Each row comes from the steps of one walk. Every step used is in the known rows, and no mark comes twice. Write the walk behind each row, first mark first.
(in the rows, 128 means zero)
Known rows:
gitov > nuzet: [153 146 133 148 147 199 124 144 113 101 108 161 161 123 113 101 115 164
 128 130 137 131 146 160 141 111 105 173  88 114 153 117 124 146  95 133
 119 156]
kitop > nuzet > manub: [103 150 130 128 106 147 119 162 112 132 122 103 154 122  97 157 153 105
 116 103 144 139 102 138 164 141 115 110 120 157 177 203 131  92 156  97
 118 104]
dosit > nuzet: [127 134 143 104 134 164 143 161 122  93 109 145 152 123 152 126 128 128
 127 149 123 174 173 155 152 116 124  74  93 123 156 162 119 152  85  87
 137 110]
kitop > lozi > manub > zeru > nuzet > dosit: [104 127  62 131  87  97 184 195 152 211 120 167 104 150 138 108 113 113
 144 107 137  95 113 112 124 190 145 141 148 194  73 131 134  85 166 139
 151  91]
manub > lozi: [126 103 139 107 152 147 101 113 123 125 148 136 155 140 174 131 135 158
 161 100 132 104 172 140 137  91 145 114 109 118 146 104 110 126 108 124
 121 161]
lozi > manub > zeru: [151 114 104 106 104 112 118 158 103 115 157 181 122 131 168 115 158  70
 117 104 154 151 144 190 143 134 148 168 119 106 105 146 114 105 120 112
 162 125]
lozi > nuzet > gitov: [116 172 133 132 141  95 143  96 118 100 152 120 173 145  76 151 145  80
 122 122 163 154 116 170 161 110  86 151 117 102 143 193 129 138 135 134
 134 162]
kitop > lozi > nuzet: [ 80 178 147 209 133 140 190 150 142 146 110 140 183 158 110 126 133 108
 116 129 129 133 144 130 153 139 133 182 140  65  98 164 119 107  95 134
 126 152]
nunup > nuzet > kitop > lozi: [ 81 112 159 175 129 147 114 152 112 146  72 116 106 125 104 127 148 123
  80 123  78 102 147 136  82 127 127 170 166 106 134  96 126 144 129 126
 113 106]
manub > lozi > kitop > nuzet: [175  99 127 130 139  85  84 134 163 109 147  80 153 119 171 170  92 117
 144 122 116  98 132 110 139  97 170  81 135  80 125  98 152 130 150 112
  81 161]
zeru > nuzet > lozi: [169 138 113 111 148 162 173 133 183 178 150 128 156 143 108 123  83 141
 149 113 138 133  57 123 120 149 122 127 108 145 146  78 115 113 105 130
  94 121]
nuzet > kitop: [ 95 129 162 154 135 146 119 110  96 148 139 106 140  96 143 107 166 122
  93 102 132 149 130 139  84 116  91 146 130 112 150 125  88 139 106 109
 133 110]
lozi > manub: [ 87 153 109 135 122 127 170 160 115 111 175 142 157 142 139 111 147 119
 119 130 140 164 151 174 139 134 136 167 119  81 148 163 106  91  83 133
 162 136]
manub > zeru > nuzet: [189 110 121  92 106 157 105 167 131 165 104 164 109 120 143 122 110 126
 156 108 143 126 113 164 160 136 132 124 103 170  93 138 122 112 140  86
 114 117]
nunup > nuzet > lozi: [182 100 144 104 159 161  94 126 159  96 146 140 146 135 111 138 119 111
 120 138  95 135  91 155 111 117 141 167 123  98 176  63 128 149 114 136
 113 130]
nuzet > tivaton: [132 159 163 163 140 173 136 124 129 124 128 134 179 101 191 105 165 151
 143 121 171 127 126 117 126 119  99 119 105 117 139 172  90 124 121 107
 129 141]
nunup > nuzet > kitop > lozi > manub > zeru: [107  71 116 151  96  92 110 166 106 144  82 160  67 131 123 131 165  66
  67 110  85 103 149 155  90 135 155 182 182  91  98  86 128 140 165 125
 146  99]
nunup > nuzet: [148 116 156 108 139 176  82 167 121  77 130 131 132 127 118 127 127 142
 129 155  95 137 153 181 145 110 134 154 122 101 157 131 134 132 111 106
 126 139]
manub > lozi > kitop: [162 105 138 120 156  94  84  86 127  91 145  99 145 112 197 135  99 116
 153 124 132 115 155 118 145  96 138 126 141  99 109  99 146 115 103 135
 100 170]
nunup > nuzet > zeru: [138 128 148  88 136 129  77 122 123  89 126 121 121  92 102 126 117 164
 111 133 118 125 121 192 106  88 141 150 126 196 138  99 136 149 146 110
 135  88]
lozi > kitop > nuzet > fataz: [154 177 152 165 117 104 118 109 129  93 136  39 125  85 139 172 151 112
  85 129 134 133  96 102 132 117 153  89 118 107 129 106 137 172 149 121
 101 130]
gitov > nuzet > nunup: [130 141 118 163 128 168 136 118  91  99 108 119 142 146  76 117 150 157
 120 136 146 125 125  95 126 123  52 166  97 131 149  89 110 148 127 162
 134 154]
nunup > nuzet > zeru > manub > lozi > kitop: [148  97 130  67 140  57  55  69 142  82 156  91  58 118 110 138  64 189
 157 186  93 103 117 102 102 103 182 109 166 176  84  74 183 141 153 155
 115 126]
nunup > nuzet > manub: [116 124 137 104 124 159  72 148  84  73 100 109 119 118  95 137 141 113
 122 135 109 140 139 165 179 129 101 159 140 152 171 185 147 106 137 126
 131 111]
dosit > nuzet > lozi: [160 110 129 102 164 151 158 127 166 119 128 146 165 133 146 135 119 100
 117 138 120 179 112 137 116 127 126  80  95 115 180  95 116 165  87 117
 127 105]
nunup > nuzet > kitop: [126  96 162 134 131 150  82 131  99 109 121  99 104  89 116 119 151 129
  88 128  92 134 144 154 105 108 108 146 143  99 156 112 113 161 132 111
 131 115]
zeru > nuzet: [138 158 121 118 126 173 159 169 144 154 127 121 146 130 113 116  95 172
 154 133 133 138 122 149 152 139 120 119 103 154 125 156 121  97 103 107
 114 122]
zeru > nuzet > guta: [129 175 142 115 122 150 166 181 133 152 101 137 117  79 128  99 119 177
 150  90 138  89 118 172 106 136 101 134  72 174 120 159 121  74 129  67
 144 116]
lozi > kitop: [153 149 149 142 139 117 107 114 118  81 147 101 152  95 175 128 112  92
 121 136 133 152 134 153 138 116 118 161 135  96 106 140 140  95  71 118
 111 142]
lozi > kitop > nuzet > manub: [140 145 125 144 106  94 101 138 116  97 119  59 145  91 119 164 119  66
 106 128 135 148  94 131 172 139 113 122 153 138 142 186 167  89 147 113
  87 112]
dosit > nuzet > zeru > manub > lozi: [ 96 110 123  56 140 108 135  93 143 137 146 140  97 143 127 132 104 216
 163 162 122 133 152  85  96 109 168  17 112 220 123 115 133 168 142 125
 147  84]
kitop > lozi: [ 72 162 146 165 138 161 160 150 130 151  92 153 171 160 132 127 150 121
 131 108 130 110 142 138 105 132 136 164 125 120 110 138 110  97  78 121
 118 124]

Which walk is each row?
[ 45 198 136 165 118 108 201 105 155 182 141 140 126 160  53 122 111 172
 129 154 140 133  97  85  94 156 149 153 152 162  65 152 132 114 123 158
 141 113] -> kitop > lozi > nuzet > zeru > manub
[184  93 100 101 130 107 130 122 140 144 174 187 133 141 165 127 144  45
 109  95 151 153  82 171 107 144 152 177 124  96 122  74 111 126 122 135
 160 123] -> nuzet > lozi > manub > zeru
[138 121 135  97 143 100 100  82 137 112 179 111 103 148 151 129  90 162
 181 171 112 124 139  74 126 130 165 108 144 106  91 129 161 107  94 156
 116 165] -> zeru > manub > lozi > kitop
[128 146 143 158 131 134 164  92 165 147 181 134 137 156 141 114 130 197
 184 168 146 112 146  22 152 137 140  77 133  79 120 188 124 144 149 162
 142 205] -> zeru > manub > lozi > nuzet > tivaton
[103 166 106 118 107 156 143 152 110 151 102 101 131 119  91 127 116 142
 151 119 148 140 101 135 176 166  84 127 124 196 150 201 142  68 123 122
 113  98] -> zeru > nuzet > manub
[112 100  93 196 105 107 144 154 100 177  68 195  97 122 116 106 150  87
  66  89 130 104 141 138  87 139 122 197 148 101  87  76 119 155 151 148
 137 124] -> gitov > nuzet > kitop > lozi > manub > zeru
[112 134 128 127 138 131 152 108 153 139 195 135 124 178 102 128 103 183
 171 165 118 130 154  76 164 134 155 112 131  57 101 161 129 130 113 162
 146 193] -> zeru > manub > lozi > nuzet
[205 138 111 129 147 105 154 109 180 152 144  92 143 103 129 134  55 103
 140 135 131 147  41 123 126 148 117 140 135 133 112  75 152 101  94 142
  76 125] -> zeru > nuzet > lozi > kitop
[252  89 108  98 135  93  95 108 177 152 129 129 106  90 152 139  58  59
 140 115 142 132  38 134 130 148 127 142 134 157  81  62 162 118 136 123
  78 114] -> manub > zeru > nuzet > lozi > kitop
[ 88 137 116 144 121 106 167  82 128 134 193  97 104 211  69 147 134 174
 163 182 119 121 134  27 145 149 106 103 144  82 107 141 118 128 148 193
 152 203] -> zeru > manub > lozi > nuzet > nunup
[ 95 140 115  85 137  88 142  63 136 124 187 129 111 201  58 159 128 149
 173 153 143 121 126  89 149 124 134 101 131 113 126 183 148 134 151 173
 137 193] -> zeru > manub > lozi > nuzet > gitov
[164  87 119 120 138  73  84 122 171 129 177  64 146  97 187 148  92 129
 145 113 118  85 124  76 134 116 149  71 148 149 140  93 148 139 183 123
 106 140] -> manub > lozi > kitop > nuzet > dosit
[102 118 130  90 147 155 121 109 135 149 175 148 115 181 131 125 125 192
 187 147 119 115 150  88 126 128 168  97 112 117 127 146 123 109 105 145
 140 166] -> zeru > manub > lozi
[112  97 148 172 144  99 133  85 129 150 152  90 142 107 140 122 139 137
 105 104 123 121 163 104 130 102 107 122 154  62 135 106  99 164 144 140
 137 170] -> manub > lozi > nuzet > kitop
[141 183 141 167 134 195 134  91  96  95 108 121 117 101 102 116 162 177
 104 126 147 120 142 111 131 110 117 146  75 144 150  85 111 199 124 159
 134 147] -> gitov > nuzet > fataz
[105 142 142  71 125 135  91 115 128 111 158 134  82 137  61 118 112 195
 141 172 104 138 100 139  92 122 164 135 131 201 118 129 144 144 138 132
 151  92] -> nunup > nuzet > zeru > manub
[ 29 149 111 193 108 103 203 144 110 182 119 126 141 143 122 118 170 103
  67 105 125 122 145 131  69 147 128 181 166  77 116 121  97  98 100 142
 142 101] -> nuzet > kitop > lozi > manub
[106  94 117  82 135 127 113 117 103 101  85 122 132 130 158 141 133 134
 154 126 128 138 187 107 178 120 107  34 121 170 183 163 137 132 132 122
 139 112] -> dosit > nuzet > manub > lozi
[140 106 114 107 130  83 105 115 176 151 212  76 102 132 142 146  83 170
 170 164  99 100 106  26 118 147 170  53 155 150 116 125 160 130 168 149
 118 143] -> zeru > manub > lozi > kitop > nuzet > dosit
[ 99 125 104 149 104 114 148 172 118 155 101 195 129 164 157 129 164  65
 114  98 135 114 145 171 124 150 163 180 139 104  78 131 121  89 118 126
 154 117] -> kitop > lozi > manub > zeru
[131 129 136  68 140 125  74 123 101  66 116 128 127 143  78 158 139 107
 134 136 122 128 121 187 139  96 114 143 116 148 170 147 150 142 149 124
 117 133] -> nunup > nuzet > gitov
[140 157 128 133 146 152 111 102 119 113 109 154 148  89 104  97 111 189
 111 108 164 125 110 161 107  92 102 164  98 216 136  82 124 165 134 128
 126 108] -> gitov > nuzet > zeru
[214  90  78 124 134 125 132 126 141 124 139 213 134 135 124 108 113  67
 103 105 152 139  93 169 115 137 137 200 106 100 135  46 125 161 135 165
 143 152] -> gitov > nuzet > lozi > manub > zeru
[112 139 129 139 116 150 152 140 119 185 120  91 115  95 108 109 121 155
 115 110 128 137 105 131 102 134  99 115 132 154 131 122 108 123 123 109
 106  99] -> zeru > nuzet > kitop
[166  87 130 121 104 125 100 139 114 197 102 135  76  82 140 113 126 111
 120  82 133 126  97 149 119 136 102 113 132 171  88 114 103 144 158  87
 118  92] -> manub > zeru > nuzet > kitop
[135 150 163 125 123 173  89 109  98  68 125  92  94 109 104 139 173 148
 108 143 110 121 146 134 140 105 146 136 113 125 160  99 122 187 137 141
 141 126] -> nunup > nuzet > fataz
[142 140 155 135 134 165 156 149 138  99  91 137 168  96 194 114 153 140
 139 157 151 158 164 107 145 124 106  34  88 122 161 184 107 161 117  85
 143 112] -> dosit > nuzet > tivaton
[ 56 183 133 202 113 132 179 132 117 146  89 118 166 149  76 142 142  81
 115 117 145 134 130 119 175 165  87 181 163 107 118 216 135  74 124 150
 130 130] -> kitop > lozi > nuzet > manub
[188 123 124 141 170 182 135 103 154 128 130 169 171 132 101 112 104 131
 120 113 139 136  84 136 109 120 104 182  91 123 168  49 119 162 104 161
 108 152] -> gitov > nuzet > lozi
[ 79 101 120 170 100  83 147 144 100 188  96 168  96 128 153 117 178  56
  71  74 135 116 133 144  72 144 140 180 166 103  85 112 106 114 136 122
 154  95] -> nuzet > kitop > lozi > manub > zeru
[133 149  86 174  86 113 193 196 160 201  61 182 126 143 163 120 133 117
 149 121 161  87 109  96 128 173 150 118 134 136  59 162 126  88 174 132
 122 118] -> kitop > lozi > manub > zeru > nuzet > tivaton
[137 117 137  89 108 139  59 121  69 119  99 158 116 100 148 127 173  65
 126  82 168 136 118 165 167 146  98 158 129 195 127 184 124  91 145 101
 144  93] -> nuzet > manub > zeru
[189  74  87  78 130  92 150 146 147 116 146 191 123 139 167 136 128  45
 105 126 136 179 124 165 124 142 153  99 112 100 142  95 125 161 130 119
 157 103] -> dosit > nuzet > lozi > manub > zeru
[120 149 160  99 136 142 154 170 111  95  94 158 129  74 173 107 146 136
 127 117 122 131 171 172 105 111 105  74  62 148 151 166 123 127 112  53
 167  94] -> dosit > nuzet > guta
[ 45 133 103 172 106  95 223 167 116 158  76 127 124 140 136 118 152  97
  68 142 103 155 174 118  88 148 128  97 153  79 135 132 106 141 101 130
 149  81] -> dosit > nuzet > kitop > lozi > manub
[ 94 111 126 108 140 134  90  96  91 117 120 115 141 136 153 137 148 129
 163  91 149 110 151 121 163 121 109 117 133 166 169 157 129  87 132 142
 134 135] -> nuzet > manub > lozi
[126 122 107 121 109  69 125 101 146 137 177  51  88 181  96 177 112 158
 156 175 105  99 101  14 114 138 143  57 151 101  98 103 155 126 174 162
  93 169] -> zeru > manub > lozi > kitop > nuzet > nunup
[163 130 161 139 134 172  92 150 136  83 113 129 142  98 160 119 149 158
 139 156 123 116 138 128 137 113 116 128 119 110 159 156 123 148 144 109
 125 145] -> nunup > nuzet > tivaton
[126  87 126  85 135 137  47 120  96  80 107 114 107 134 124 144 131 139
 152 124  95  98 172 133 174 113 124 125 148 148 178 139 163 116 161 135
 122 143] -> nunup > nuzet > manub > lozi
[ 60 118 118 180 108 103 159 171 116 141 101 119 104 145  95 122 154 111
  67 139  79 114 157 140  84 142 144 179 177  60 127 107 125 123 124 149
 138 110] -> nunup > nuzet > kitop > lozi > manub
[132 110 118  73 132  51 118  67 149 103 139 102  79 117 151 130  69 179
 160 184 123 146 135  73 106 109 167  12 138 191  86 111 169 163 130 138
 126  94] -> dosit > nuzet > zeru > manub > lozi > kitop
